What can hang from each mark
Q82: Q16 Q455
Q455: Q82 Q398 Q839 Q976
Q976: Q16 Q455
Q16: Q82 Q398 Q976
Q839: Q413 Q455
Q398: Q455
Q413: Q839

Known rows, with every way that one mark hangs from another
Q82(Q16(Q398 Q976)): [ 0.683 -0.287  1.337  0.633 -0.429  1.691 -0.896 -0.315 -0.021 -0.282
  0.273  1.400  1.385 -0.339  0.389 -1.077  0.570 -1.046  0.483  1.030
 -1.555  0.896 -2.003 -0.109  0.621 -0.967  1.429  1.059]
Q82(Q16 Q455(Q398 Q839(Q413) Q976)): [-0.748  0.033  1.135  0.553  1.070 -0.702 -0.021  2.077 -0.155 -2.029
  2.386  2.027  0.513  0.448 -1.313  0.093 -0.728 -4.585  0.817  1.855
 -3.433  1.027  0.068  0.336  2.786 -1.063  1.589 -0.059]
Q16(Q82(Q455(Q839)) Q398 Q976): [ 1.371 -0.596  1.153  0.048  0.635  0.410 -0.121 -0.687  0.664 -0.567
  2.139  1.042  0.563 -0.633 -0.101 -1.669 -0.691 -1.921  1.101  0.215
 -2.531  2.583 -1.467 -0.372  2.041 -0.973  0.851  1.065]
Q16(Q398 Q976(Q455)): [ 0.895 -0.545  0.790  0.365  0.146  1.848 -1.208 -0.438 -0.280  0.108
  1.163  0.628  0.331  0.001 -0.765 -1.703  0.316 -1.121  1.207  1.327
 -1.762  0.774 -1.586 -0.048  0.594 -0.784  0.898  1.073]
Q16(Q398 Q976(Q455(Q82 Q839))): [ 0.796 -1.092  0.529 -0.079  1.906  0.674 -1.007 -0.206  0.201 -0.136
  1.849  0.182 -0.222 -0.061 -1.116 -2.280 -0.448 -3.080  1.558  0.375
 -2.422  1.007 -0.974 -0.063  2.689 -1.164  0.533  0.667]
Q976(Q16(Q82 Q398) Q455(Q839)): [ 0.311 -1.478  1.336 -0.448  1.232  0.376 -0.352 -0.258  0.368 -1.381
  2.575 -0.330 -0.297  0.522 -1.799 -1.449  0.080 -2.778  1.713  0.960
 -2.107  0.530 -0.864 -0.450  2.232 -0.279  1.062  0.482]
Q976(Q16(Q398)): [ 0.278 -1.182  0.888  0.224  0.755  1.208 -0.824  0.376  0.377 -1.005
  0.494 -0.039  0.756  0.462 -0.906 -0.813  0.637 -1.476  0.402  1.170
 -0.718 -0.219 -0.274 -0.194  0.795 -0.527  1.237  0.571]
Q16(Q976): [ 0.376 -0.668  0.155  0.787  0.141  0.842 -0.326 -0.175 -0.317  0.008
  0.217  0.736  0.362 -0.394  0.191 -1.181  0.039 -0.506 -0.067  0.470
 -1.024  0.586 -0.928 -0.344  0.095 -0.924  0.385  0.428]
Q455(Q82(Q16(Q398 Q976)) Q839): [ 0.677 -0.723  1.030  0.181  1.367  0.413 -0.728 -0.300  0.518 -0.428
  1.094  1.038  0.745 -0.194  0.176 -1.549 -0.215 -3.079  0.672  0.140
 -2.051  1.027 -1.248 -0.140  2.854 -1.324  1.016  0.687]
Q82(Q455): [ 0.535  0.341  0.147  0.468  0.118  0.389  0.488  0.806 -0.455 -1.474
  0.801  0.821  0.761  0.349 -0.060 -0.349 -0.722 -0.620 -0.300  1.048
 -1.296 -0.128  0.061 -0.286  1.099 -1.042  0.654 -0.150]
Q455(Q976): [ 0.318 -0.804  0.443  0.381  0.972  0.287  0.185  0.873 -0.359 -0.398
  0.478  0.744 -0.004  0.246 -0.515 -0.996 -0.367 -1.771 -0.321  0.926
 -0.798  0.019 -0.259 -0.537  1.058 -1.488  0.587  0.375]
Q82(Q16(Q398 Q976) Q455): [ 0.897  0.295  1.209  0.736 -0.704  1.650 -0.637 -0.024 -0.138 -1.096
  1.078  1.957  1.816 -0.115  0.372 -0.764  0.103 -1.608  0.224  1.609
 -2.328  1.007 -1.818 -0.019  1.202 -0.620  1.424  0.953]
Q413(Q839(Q455(Q82 Q398 Q976))): [-0.374  0.327  0.044 -0.565  2.454 -0.721  0.049  1.651  0.755 -0.589
  0.826  1.458 -1.030  1.366 -1.688 -0.950 -1.242 -5.540  0.893  0.860
 -2.301  0.585  0.626  0.485  2.484 -2.168  0.457 -0.799]
Q16(Q82 Q398(Q455)): [ 0.626 -0.576  1.518  0.340  0.572  0.851  0.107  0.316  0.746  0.727
  0.816 -0.134 -0.313 -0.110 -0.179 -1.420 -0.033 -1.975  0.202  0.460
 -0.582  1.401 -0.862 -0.221  1.024 -0.878  0.934  1.374]
Q839(Q413 Q455): [-0.499  0.925 -0.248 -0.129  0.712  0.468  0.978  1.544 -0.328 -1.049
 -0.081  0.288  0.420  0.193 -0.043 -0.164 -0.332 -1.707  1.026  0.613
 -1.296 -0.382  0.162 -0.487 -0.369 -1.322  0.139 -0.616]
Q82(Q16(Q976) Q455(Q839)): [ 0.301  0.088  0.544  0.900 -0.538  0.295 -0.013  0.282 -0.679 -1.670
  1.792  1.996  1.082 -0.338  0.471 -0.262 -0.743 -1.745  0.166  1.182
 -2.531  0.757 -1.033  0.009  2.185 -0.865  0.725  0.165]
Q16(Q82 Q398): [ 0.950 -0.499  1.573 -0.379  0.800  0.617  0.278 -0.252  0.795 -0.150
  0.365 -0.011  0.455 -0.127 -0.098 -1.587  0.122 -0.899  0.672  0.162
 -1.097  1.123 -1.050 -0.718  0.778 -1.333  1.150  0.875]
Q976(Q16(Q398) Q455(Q839)): [ 0.135 -1.483  0.939 -0.005  1.127  0.983 -1.065  0.302  0.017 -1.484
  2.110 -0.066  0.110  0.675 -1.716 -1.114  0.028 -2.191  1.628  1.364
 -1.712 -0.407 -0.124  0.240  2.046 -0.496  1.145  0.289]
Q82(Q455(Q398 Q839(Q413) Q976)): [-0.470 -0.286  0.639  0.381  1.868 -0.716 -0.262  2.024  0.017 -1.420
  2.165  1.468 -0.018  0.417 -1.687 -0.276 -1.006 -4.145  0.869  1.376
 -2.887  1.116  0.609  0.294  2.451 -1.224  1.083 -0.013]
Q16(Q82(Q455) Q398 Q976): [ 1.312 -0.126  1.059  0.224 -0.001  0.909 -0.034 -0.615  0.418 -0.513
  1.382  1.019  0.814 -0.289 -0.065 -1.630 -0.115 -1.659  0.579  0.745
 -2.325  2.361 -1.929 -0.721  1.076 -0.631  0.846  1.166]
Q398(Q455(Q839(Q413))): [-0.658 -0.611  0.325  0.719  1.099 -0.112  0.321  2.186 -0.128 -0.321
  1.114  0.188 -0.613 -0.246 -0.005 -0.610 -0.961 -2.377  0.512  0.448
 -0.627  0.160  0.968  0.335  1.283 -0.687  0.388  0.386]

Rows
[-0.332 -0.440 -0.146 -0.588  2.693  0.586  0.217  1.915  0.669 -1.514
  0.923  0.194  0.213  1.000 -1.666 -1.324  0.318 -5.984  1.270  1.349
 -2.078  0.440 -0.301 -0.651  1.554 -0.670  0.399  0.076]  Q839(Q413 Q455(Q82 Q976(Q16(Q398))))
[ 0.068 -0.817  0.888  0.136  1.066 -0.272 -0.774 -0.912  0.080  0.065
  2.467  0.420 -1.089 -0.062 -1.843 -1.222 -0.049 -2.860  1.526  0.672
 -3.026  1.788 -1.422 -0.251  1.607 -1.089  0.842  0.256]  Q16(Q82 Q976(Q455(Q398 Q839)))
[-0.607  1.040 -0.469  0.160  0.966  0.306  0.990  1.039 -0.212 -1.218
  0.218  1.088  0.712  0.145  0.284 -0.672  0.200 -3.948  0.717  0.737
 -2.503  0.386 -1.377 -0.743  0.703 -0.845 -0.030 -0.511]  Q839(Q413 Q455(Q82(Q16(Q976))))
[ 0.116  0.348 -0.030 -0.176  0.664  0.164  0.730  1.615 -0.121 -0.808
  0.760  1.763 -0.282  0.714 -0.229 -0.942 -1.519 -2.925  0.844  0.937
 -1.304  0.146  0.458  0.312  1.340 -1.847  0.071 -0.437]  Q413(Q839(Q455(Q976)))
[-0.189  0.282  0.438  0.176  0.719  0.180  0.606  0.833 -0.600 -1.588
  0.989  0.487  0.222  0.941 -0.763 -0.959 -0.031 -2.872 -0.043  1.435
 -1.964 -1.203 -0.802 -0.529  2.167 -0.988  0.768 -0.372]  Q976(Q455(Q82(Q16)))
[-0.448 -0.310  0.042 -0.264  2.323 -0.609  0.594  1.796 -0.241 -1.491
  1.760 -0.090 -0.587  0.538 -1.093 -1.351 -0.980 -3.517  1.431  0.421
 -2.090 -0.560  0.601 -0.273  2.485 -0.962  0.220 -0.393]  Q976(Q455(Q82 Q839(Q413)))
[ 0.544 -0.656  0.691  0.302  1.596  0.566 -0.406  1.105  0.768  0.497
  0.322 -0.269 -0.275  0.264 -0.415 -1.405 -0.282 -2.929 -0.183  0.698
 -0.545  0.443 -0.057  0.081  1.956 -1.077  0.805  1.058]  Q16(Q398(Q455(Q82)))
[ 0.062  0.408 -0.334 -0.636  1.904 -0.524  1.025  1.808  0.270 -0.967
  0.757  1.386 -0.678  1.132 -0.476 -1.444 -1.653 -4.574  0.616  0.686
 -1.642  0.130  0.549 -0.044  2.353 -1.930 -0.253 -0.567]  Q413(Q839(Q455(Q82 Q976)))
[ 0.443  0.852  0.579 -0.199  0.659  0.860 -0.084  0.593  0.621 -0.858
  0.581  2.151  0.658  0.593  0.464 -1.427 -0.666 -4.095  1.370  0.794
 -2.290  0.934 -1.144  0.400  1.877 -1.417  0.605 -0.075]  Q413(Q839(Q455(Q82(Q16(Q398 Q976)))))
[-0.810  0.052  0.567 -0.050  1.665 -0.481  0.713  1.980 -0.503 -2.178
  1.829  0.516  0.062  0.532 -0.767 -0.928 -0.632 -3.964  1.230  0.945
 -2.459 -0.717 -0.198 -0.273  2.793 -0.785  0.675 -0.579]  Q976(Q455(Q82(Q16) Q839(Q413)))
[-0.719 -0.823 -0.020  0.142  2.087 -0.129 -0.753  0.530  0.142 -1.443
  1.347 -0.332 -0.667  1.625 -3.089 -0.743  0.750 -4.233  0.394  1.866
 -2.346 -0.667 -0.109 -0.330  2.015 -0.354  0.972 -0.636]  Q976(Q16 Q455(Q82 Q398))
[-0.826 -0.303 -0.226 -0.303  2.521 -0.670 -0.149  1.746  0.777 -1.411
  1.258  1.234 -0.929  1.837 -2.537 -0.820 -0.614 -6.547  0.863  1.613
 -2.476  0.318  0.674  0.281  2.583 -1.222  0.530 -0.946]  Q413(Q839(Q455(Q82 Q398 Q976(Q16))))
[-0.952 -0.363 -0.932 -0.185  2.536 -0.165  1.014  2.155  0.157 -1.796
  0.873  0.109 -0.084  1.221 -1.622 -0.975  0.084 -5.730  0.427  1.346
 -1.974 -0.231  0.093 -0.887  1.359 -0.428 -0.199 -0.597]  Q839(Q413 Q455(Q82 Q976(Q16)))
[-0.283 -0.564  0.705  0.539  1.599 -0.543 -0.925 -0.264  0.338 -0.580
  1.182  1.168 -0.071  0.090 -0.770 -0.676 -0.095 -3.838  0.393  0.491
 -2.681  1.067 -0.912  0.005  2.636 -1.465  1.067 -0.055]  Q455(Q82(Q16(Q976)) Q398 Q839)
[ 0.521 -0.661  1.315 -0.114  1.563  0.417 -0.076  0.832  0.453 -0.604
  0.519  1.137  0.677  0.581 -0.488 -1.500 -0.067 -3.765 -0.083  1.050
 -1.617  0.391 -0.987 -0.567  2.661 -1.616  1.360  0.853]  Q455(Q82(Q16(Q398)) Q976)
[-0.979  1.017  0.134 -0.016  1.224  0.227  0.076  1.250  0.062 -0.675
 -0.017  0.371  0.053  0.511 -1.096  0.111  0.172 -2.530  1.322  1.051
 -1.944  0.142  0.073 -0.037 -0.497 -1.550  0.764 -0.741]  Q839(Q413 Q455(Q398))
[ 0.423 -1.729  0.991  0.238  1.192  1.027 -0.850  0.711  0.423 -0.719
  0.907  0.572  0.503  0.712 -1.357 -1.320  0.466 -2.882  0.396  1.597
 -1.037  0.322 -0.498 -0.386  1.450 -0.712  1.253  0.918]  Q455(Q976(Q16(Q398)))
[-0.333 -0.317  0.686 -0.567  1.661  0.720  0.727  1.177  0.808 -1.166
  1.292  0.214  0.181  0.690 -1.444 -1.312  0.463 -4.870  1.477  1.216
 -2.261  1.426 -1.149 -1.048  0.585 -0.406  0.624  0.362]  Q839(Q413 Q455(Q976(Q16(Q82 Q398))))
[ 0.453 -2.194  1.459 -0.289  1.800 -0.148 -0.200  0.195  0.847 -0.860
  2.196  0.060 -0.232  0.187 -1.405 -1.774 -0.091 -3.855  0.885  0.639
 -1.686  1.460 -0.723 -0.634  2.571 -0.888  1.173  0.881]  Q455(Q839 Q976(Q16(Q82 Q398)))
[-0.148 -0.509  1.288  1.081  0.195  1.046 -0.677  1.262  0.189  0.021
  1.469  1.275  0.418 -0.644  0.481 -0.889 -0.121 -3.187  1.187  0.934
 -1.653  1.587 -0.968  0.651  1.480 -0.272  1.213  1.446]  Q82(Q16(Q398(Q455(Q839(Q413))) Q976))
[-0.782 -0.447  0.550 -0.167  2.978 -1.202 -0.206  1.374  0.668 -0.933
  0.789  0.194 -0.580  0.461 -1.423 -0.671 -0.450 -3.844  1.147  0.118
 -2.044  0.520  0.946  0.145  2.302 -1.579  0.930 -0.393]  Q455(Q82 Q398 Q839(Q413))
[-0.306 -1.015  0.084 -0.181  2.894 -1.026  0.689  2.107  0.170 -0.949
  1.353  0.543 -0.552  0.196 -0.721 -1.588 -1.089 -4.496  0.468  0.084
 -1.640  0.478  0.676 -0.467  2.875 -1.411  0.262 -0.034]  Q455(Q82 Q839(Q413) Q976)
[ 0.345 -0.394 -0.255  0.398  1.183  0.521 -0.009  0.039 -0.433 -0.382
  1.105  0.239 -0.430  0.349 -1.029 -1.785  0.015 -2.761  0.265  0.923
 -2.063  0.099 -1.114 -0.621  1.399 -0.663  0.109  0.120]  Q16(Q976(Q455(Q82)))
[-0.142 -0.409  0.111  0.396  1.575  0.177 -1.004 -0.239  0.024 -0.071
  1.243  0.299 -0.798  0.593 -2.009 -1.384  0.328 -3.502  0.750  1.123
 -2.717  0.622 -0.996 -0.145  1.517 -0.942  0.619  0.015]  Q16(Q976(Q455(Q82 Q398)))
[ 0.239 -0.194  1.591  0.942 -0.248  1.393 -0.502  0.941  0.192  0.048
  0.485  0.677  0.537  0.044  0.098 -0.435  0.200 -1.837 -0.026  1.486
 -0.641  0.148 -0.661  0.560  1.242 -0.866  1.545  1.197]  Q82(Q16(Q398(Q455)))
[-0.178 -0.068  0.837  0.361  1.142 -0.755  0.084  0.403  0.592 -1.238
  2.292  1.163 -0.184 -0.263 -0.987 -0.828 -0.467 -3.443  1.356  0.566
 -3.506  2.640 -0.823 -0.244  1.561 -0.479  0.807  0.099]  Q16(Q82(Q455(Q398 Q839(Q413))) Q976)
[-0.371  0.418 -0.550 -0.333  2.414 -0.267  1.323  2.026 -0.048 -0.992
  0.551  0.388 -0.219  0.685 -0.703 -1.114 -0.528 -4.674  0.506  0.760
 -1.835  0.176 -0.010 -0.928  1.176 -1.506 -0.165 -0.440]  Q839(Q413 Q455(Q82 Q976))
[-0.760 -0.972  0.355  0.526  0.851  0.501 -1.177  0.292 -0.244 -1.249
  1.281 -0.044 -0.333  1.318 -2.841 -0.301  0.802 -2.632  0.727  2.242
 -2.016 -0.650 -0.166  0.042  0.951 -0.217  1.392 -0.460]  Q976(Q16 Q455(Q398))
[-1.180 -0.323  0.276 -0.228  2.031 -0.298  0.574  1.189  0.597 -1.363
  1.360  0.336 -0.508  1.001 -2.296 -0.417  0.737 -5.534  1.126  1.570
 -2.772  1.426 -0.663 -0.922  0.412 -0.501  0.715 -0.389]  Q839(Q413 Q455(Q398 Q976(Q16(Q82))))
[-0.895 -0.139  0.492  0.620  1.494 -0.658  0.801  2.478  0.120 -1.051
  1.205  0.462 -0.363  0.219 -0.011 -0.418 -0.552 -4.365  0.031  0.567
 -1.278  0.077  0.548  0.189  2.819 -0.697  0.592  0.018]  Q398(Q455(Q82(Q16) Q839(Q413)))
[ 0.039 -1.425  0.396  0.841  1.108 -0.141  0.005  1.457 -0.172  0.279
  1.705  0.499 -0.980 -0.031 -0.575 -0.876 -1.217 -3.058 -0.297  0.854
 -0.596  0.646  0.533  0.315  2.306 -1.283  0.350  0.785]  Q398(Q455(Q839 Q976))
[-0.859 -0.396  0.141  0.058  1.279  0.003 -0.532  1.497  0.499 -1.278
  1.302  1.592 -0.573  1.563 -2.210 -0.173 -0.479 -4.983  1.028  1.916
 -2.074  0.337  0.594  0.589  1.525 -1.072  0.654 -0.620]  Q413(Q839(Q455(Q398 Q976(Q16))))
